Each row was made from one small tree. Brackets hold a mark, then the marks that hang from it, in alphabetical order. Every link used is in the known rows. Write each row's tree.
Known rows:
(fesotof (sotu zolop)): [-0.33 -0.02 -1.64  0.13  2.15 -1.13 -0.30  1.52 -0.42  0.21 -1.20 -2.15
 -1.55  2.05 -0.21 -2.80  3.48 -0.10  3.28 -0.35 -0.10  3.49]
(sotu (vilo fesotof)): [-0.98  1.78  1.03 -2.33 -0.54  2.48  4.80 -0.42  2.01  0.71  4.62  1.62
  0.32 -2.99 -1.68  2.24 -3.68  0.60 -4.30  2.28 -2.39  1.60]
(bobu (vilo fesotof)): [-0.42 -2.05  0.35 -0.86  1.76  4.16  3.61  1.37 -3.03  3.96 -0.39  3.09
 -1.26 -3.45  2.37  1.64 -2.57  1.46 -3.83 -1.98 -0.87  0.41]
(zolop (vilo bobu fesotof)): [-0.61  0.99 -0.71 -5.65 -0.12  1.80  0.47 -2.42 -1.60  3.44  0.83  0.36
  5.78 -5.42  0.55  2.82 -2.20 -2.44 -6.05  0.63  0.65  0.93]
(gapo (bobu vilo)): [-2.33 -2.62 -1.65  0.00  3.69  2.23 -0.74  1.06 -1.31  3.54 -4.39  3.42
  1.65 -3.31  3.75 -4.69 -1.59  3.21 -2.08 -1.09 -1.99 -0.65]
(dedif fesotof): [-0.63  3.77 -1.55 -2.20  5.01  2.33  1.82  2.20  0.09  1.03 -1.09 -1.09
 -3.61 -0.36 -0.51 -1.09 -0.75 -1.76 -2.62  1.39  1.50 -1.38]
(vilo bobu): [-0.97  2.27 -1.71 -4.76  2.06 -0.50 -1.45 -1.56  2.83  0.86 -3.35  1.34
  1.30 -3.12  1.73 -1.16 -0.41 -3.51 -2.34 -1.44  1.55 -0.49]
(gapo (bobu (vilo fesotof)) (sotu zolop)): [-1.71 -7.21  1.47  2.40 -3.00  3.79  2.10  1.67 -7.79  4.71 -0.86 -3.17
  0.01 -3.71  4.77 -2.39  5.63  4.60 -1.57  1.71 -3.86  0.10]
(fesotof (sotu (bobu vilo) dedif zolop)): [ 0.00 -3.54  1.64  5.98 -0.36 -2.78 -1.94  0.81 -0.77 -1.78 -1.86  1.90
 -2.30  2.88  2.72  1.49  1.96  0.77  5.20 -3.52  0.37 -0.65]
(zolop bobu (vilo fesotof)): [ 2.74  2.16 -1.26 -1.99  1.49  5.02  0.29 -0.19 -4.95  5.03  2.65  3.27
  1.62 -3.79 -1.09 -0.66 -3.06 -0.14 -6.22 -3.41  0.73  1.58]
(gapo bobu): [-1.20 -0.13 -2.61 -1.90  2.94  2.71 -0.11  0.52  0.22  1.67 -2.43  0.84
  1.15 -2.63  0.59 -4.94  0.40  2.00 -3.03 -0.36 -2.43  0.62]
(fesotof (sotu bobu)): [ 0.07  0.77 -0.90  2.64 -1.42 -3.10 -1.87 -0.39  1.21 -0.35  0.02  2.51
 -0.03  1.40 -1.21 -2.68 -0.52 -0.11 -0.19 -2.33 -1.26  1.04]
(vilo bobu (fesotof (sotu dedif zolop))): [ 0.63  0.22 -1.11 -1.88 -0.82 -0.04  1.69 -0.63 -0.34 -1.38 -0.68 -4.54
 -0.55  0.85  0.01  3.33  3.12  0.40  1.87  0.04 -0.08 -0.36]
(zolop bobu): [ 2.42  3.55 -2.00 -0.82  3.84  2.60 -1.24  1.05 -0.61  2.79 -1.30  3.80
 -2.37 -1.78 -0.32 -4.61 -0.92 -1.13 -2.51 -5.37  1.40  0.31]
(vilo bobu (fesotof (sotu zolop))): [-1.04  0.34 -2.29 -1.10 -1.30 -2.21  1.48  0.19 -1.83  1.84 -0.02 -4.46
  0.31 -1.92  0.50 -0.04  3.46  0.71  0.50  1.50 -1.31  1.95]
(fesotof (sotu bobu zolop)): [-0.50 -0.15 -0.27  4.95 -0.91 -4.09 -1.50  0.59 -0.89 -0.13  0.90 -0.22
 -1.82  0.82  0.67 -2.51  4.26 -0.09  2.57 -1.29 -1.73  2.35]
(bobu (vilo (fesotof (sotu dedif zolop)))): [ 0.67 -3.90  0.23  1.65  0.82  2.07  2.99  1.71 -3.13 -0.36 -1.08 -1.52
 -2.80  2.28  1.45  3.85  1.27  2.96  2.97 -1.26 -0.10  0.33]
(sotu vilo): [-1.18  2.31  0.62 -2.55  1.99 -0.04  0.84 -0.65  4.84 -1.11  1.44  3.39
  1.28 -1.66 -0.95 -0.41 -3.63 -1.55 -1.88  1.26 -0.13  1.36]
(dedif (fesotof sotu)): [-0.29  3.05 -3.15 -1.33  2.89 -0.28  0.65  2.99  0.42  0.43 -1.40 -2.89
 -2.03  3.21 -3.31 -3.08 -1.36 -0.09  0.17  2.14  1.15 -0.44]
(bobu (vilo (fesotof sotu))): [-0.54 -2.93 -1.55  0.23  0.02  1.32  2.22  1.06 -2.72  3.25 -0.97  1.37
  0.06 -0.09 -0.07 -0.25 -3.13  3.56 -1.36 -0.98 -1.31  0.96]
(vilo bobu (fesotof (sotu dedif))): [ 1.21  0.39 -1.98 -4.09 -1.44  0.96  1.25 -1.48  1.64 -1.61 -1.47 -1.83
  0.96  1.34 -1.82  3.24 -1.80  0.38 -1.05 -0.59  0.30 -1.82]
(bobu (vilo (fesotof (sotu dedif)))): [ 1.26 -3.10 -0.35 -0.37  0.48  3.42  2.23  0.58 -0.97 -0.27 -1.59  1.09
 -0.98  2.57 -0.96  3.23 -3.72  3.07  0.19 -2.07  0.30 -0.99]
(fesotof (sotu dedif)): [ 2.13  0.16 -1.29 -2.60  2.26  1.58 -0.68 -0.26  3.51 -3.36 -2.73  0.16
 -0.66  5.13 -2.74  0.60 -1.74 -0.59  2.12 -2.51  1.95  0.19]
(gapo (bobu (vilo fesotof)) (sotu dedif)): [ 0.85 -6.97  1.91 -0.66 -2.84  6.72  1.50 -0.07 -3.90  1.28 -2.30 -0.71
  0.55 -0.59  2.26  0.97  0.40  4.25 -2.56 -0.12 -2.16 -3.29]

Write each row's tree:
[ 0.92 -5.98  5.59  4.89 -3.41  0.22 -2.46 -0.51 -2.44 -1.44 -2.10  1.26
 -2.64  1.17  5.24  3.05  5.52 -2.13  2.88 -3.50  1.48 -2.41]  (gapo (sotu (bobu vilo) dedif zolop))
[ 1.89  1.22 -2.23  0.96  1.87 -0.78 -4.24  0.63 -4.13  3.50 -0.05  0.61
  2.10  0.91 -1.09 -4.60  1.34 -0.51  1.79 -2.94  2.12  3.53]  (fesotof (sotu (zolop bobu vilo)))
[ 2.30  0.06  1.81 -2.88  0.47  4.20  0.47  1.24  0.09 -2.73 -1.90 -3.77
 -3.72  3.91 -1.54  1.79  1.32 -3.32 -0.33  1.41  3.70 -3.92]  (gapo (sotu (dedif fesotof)))
[-1.28 -0.26 -1.74 -2.85  0.31 -4.17 -4.12 -1.75 -0.60  1.29 -1.82 -1.93
  5.96 -0.32  0.70 -1.32  1.81 -2.51  2.10  1.13  2.31  2.86]  (fesotof (sotu (zolop (vilo bobu))))
[ 0.33  0.95  1.64  2.36 -2.65 -3.41 -1.34 -2.22  6.28 -5.49  2.10  3.44
  1.48  3.50 -3.26  1.78 -3.80  0.03  2.05 -0.32 -1.00 -0.86]  (fesotof (sotu bobu dedif vilo))
[ 0.79 -0.52 -2.15  4.09  2.89 -1.88 -2.80  2.35 -4.11  3.80 -3.19  2.31
 -2.13  0.22  2.33 -5.66  1.23  2.01  3.71 -4.13  1.43  1.02]  (fesotof (sotu (zolop (bobu vilo))))
[-2.20  2.97  0.00 -4.09 -1.32 -0.53  2.69 -2.13  3.28  0.35  2.83  0.96
  2.95 -5.54  0.00  2.20 -3.50 -0.96 -4.80  3.15 -1.97 -0.40]  (sotu (vilo bobu fesotof))
[-0.62 -2.54  2.36 -3.95 -2.43 -1.01 -4.55 -2.70 -2.32  1.90 -1.43 -2.70
  5.07 -2.26  2.96  0.00  5.06 -5.59  0.22  1.61  3.37  0.94]  (gapo (sotu (zolop (vilo bobu))))
[-0.47  0.94 -2.99 -3.31 -1.58 -1.05  1.26 -0.89  0.21  1.81 -0.84 -1.96
  2.04 -1.41 -1.39 -0.38 -1.71  0.76 -2.14  0.74 -1.29  0.16]  (vilo bobu (fesotof sotu))
[ 0.04 -0.51 -1.71  0.61 -0.17  0.93  3.76  2.02 -3.21  1.76  1.96 -3.60
 -2.41  0.47 -0.90 -0.35  3.42  2.13  0.50  0.31 -2.00  3.52]  (vilo (fesotof (sotu zolop)))
[-0.33 -3.20  3.18  0.14 -2.48  1.51 -0.86 -1.12  1.81 -3.55  0.38 -2.83
  1.12  1.01  1.11 -0.44  4.22  0.94  2.21  3.26 -1.53 -0.67]  (gapo bobu (sotu dedif vilo zolop))
[ 2.00 -1.57  1.17  0.79 -3.50  1.17 -0.02 -1.79 -1.08 -1.02  3.38  1.30
  3.35  1.99 -2.94  4.81 -2.87  0.31 -1.99 -1.85 -0.80  0.46]  (zolop (vilo (fesotof (sotu bobu dedif))))
[ 1.40 -0.53 -1.30 -5.30 -1.50  0.99 -0.62 -2.92  0.34 -0.64 -0.15 -1.56
  5.88  1.01 -2.52  4.51 -3.48 -0.77 -1.54  0.35  1.78 -0.45]  (zolop (vilo bobu (fesotof (sotu dedif))))
[ 0.05 -3.19  3.62  4.89 -0.92  2.07  3.02  1.24 -3.95 -0.08  1.42  2.35
 -4.05 -2.27  4.66  5.90  2.85  0.80 -0.52 -3.41 -1.24 -1.42]  (sotu (bobu (vilo fesotof)) dedif zolop)
[-0.93 -3.20 -0.90  2.31  0.11  0.23  2.66  2.49 -4.89  3.25  0.09 -1.27
 -1.93 -0.37  1.81 -0.07  1.59  3.27  1.41 -0.01 -1.69  2.45]  (bobu (vilo (fesotof (sotu zolop))))
[-1.22 -0.27  2.08 -4.40 -4.20 -2.69 -2.57 -3.61  4.81 -1.04 -0.42  0.15
  4.34 -2.24  0.23 -1.06 -1.12 -3.90 -1.26  3.18  1.30 -1.49]  (gapo (sotu (vilo bobu)))
[-1.43  1.56  0.58  3.15 -3.08 -5.32 -1.66 -1.76  4.80 -2.00  2.92  3.49
  2.34  0.63 -2.24 -1.81 -3.71  0.34  0.23  0.68 -2.61  1.24]  (fesotof (sotu bobu vilo))
[ 1.55  0.31 -1.09  1.40  1.96  4.71  1.92  1.61 -5.17  5.96 -0.16  4.48
 -2.50 -4.41  1.95 -1.65 -3.09  2.41 -4.45 -4.85 -0.06 -0.94]  (zolop (bobu (vilo fesotof)))
[-1.90 -0.37  2.77 -2.01 -3.72 -3.48 -2.18 -2.43  2.62 -1.22  0.40 -1.92
  2.69 -2.52  2.43 -0.27  3.40 -3.86  1.21  4.02  0.74  0.19]  (gapo (sotu (vilo bobu) zolop))
[ 2.03  2.23 -2.75  2.29  2.41 -1.01 -2.29  1.94 -2.67  2.66 -0.96 -0.31
 -2.59  1.09 -0.56 -6.08  3.08  0.96  2.91 -3.83  0.71  2.16]  (fesotof (sotu (zolop bobu)))
[ 3.04  0.35  3.53  0.97 -1.48  1.30 -1.87 -0.80  0.82 -2.65  1.39 -0.06
 -2.11  1.65 -0.24 -0.23  2.92 -2.31  2.64 -1.21  2.34 -1.23]  (gapo (sotu dedif vilo (zolop bobu)))
[ 0.44 -2.57  2.54 -2.61 -2.65  3.07 -1.14 -2.22  3.88 -3.82 -0.18 -0.53
  3.02  1.40 -1.12 -0.69 -1.07  1.06 -0.28  2.60 -1.56 -1.93]  (gapo bobu (sotu dedif vilo))
[-1.76  3.89 -1.72 -0.73  1.30 -2.85  0.68  1.29  3.77 -1.06  1.71 -1.56
  0.16  2.31 -4.35 -2.18 -4.50  0.42  0.46  5.34  0.19 -0.49]  (dedif (fesotof (sotu vilo)))
[ 3.64  0.95  0.66 -0.50  1.98  6.08  1.03  0.19 -5.62  1.90  2.49  0.58
 -1.22 -1.28 -0.13  3.41  1.61 -0.77 -2.08 -3.71  1.61  0.58]  (sotu dedif (zolop bobu (vilo fesotof)))
[-1.36  1.49  0.30 -1.75 -0.35 -4.68 -1.67 -2.38  6.05 -5.07 -0.70 -1.66
  2.38  2.15 -0.36  1.81  0.19 -1.40  4.99  2.61  1.23 -0.42]  (fesotof (sotu dedif (vilo bobu) zolop))
[ 2.55 -1.16 -1.25  3.74  2.95  0.37 -2.75  1.64 -2.59  0.61 -3.94  2.03
 -3.32  3.38  1.85 -2.01  0.85  1.72  5.00 -5.65  2.76 -1.07]  (fesotof (sotu dedif (zolop (bobu vilo))))
[-1.01  3.63  1.61 -0.30  3.54  0.88  2.55  2.20  2.95 -3.81  2.08 -2.36
 -4.07  1.40 -0.45  3.55  0.72 -1.85  1.83  4.27  1.84 -1.79]  (sotu (dedif fesotof) vilo zolop)
[-2.13  0.98  1.43  5.27 -2.66 -6.18 -1.29 -0.36  2.49 -1.78  3.79  1.00
  0.26  0.10 -0.44 -1.69  1.24  0.37  3.00  1.80 -2.71  2.54]  (fesotof (sotu bobu vilo zolop))
[-3.57  4.58 -1.76 -0.22  0.44 -6.73 -0.49  0.93  2.62 -0.75  0.70 -4.78
  0.82  0.02 -0.99 -1.71  0.38 -1.01  2.78  7.08  0.52 -0.92]  (dedif (fesotof (sotu (vilo bobu) zolop)))
[ 1.80 -0.22  0.46  2.14 -0.82 -1.13 -1.73 -0.98  2.74 -3.47 -0.82  2.19
 -1.00  3.95 -1.89  1.09 -0.60 -0.51  1.80 -3.55  0.05 -1.03]  (fesotof (sotu bobu dedif))
[-2.37  3.87 -0.19  3.90 -1.86 -5.70 -0.30  0.80  3.47 -1.54  3.55  0.43
 -0.05  1.31 -3.48 -1.51 -3.78  0.70 -0.37  4.49 -1.41 -1.49]  (dedif (fesotof (sotu bobu vilo)))
[-0.59  4.22  2.56  2.17  0.15 -1.06  1.04  0.16  4.87 -4.43  3.37  1.88
 -2.50  0.52 -1.62  3.84 -3.29 -1.92 -1.50  2.52  0.46 -4.21]  (sotu bobu (dedif fesotof) vilo)
[-1.26  3.67  3.30  4.27  0.79 -1.56  1.52  1.19  2.43 -4.48  3.83 -0.52
 -4.12  0.06  0.59  4.20  1.40 -1.75  1.13  3.22  0.08 -2.99]  (sotu bobu (dedif fesotof) vilo zolop)
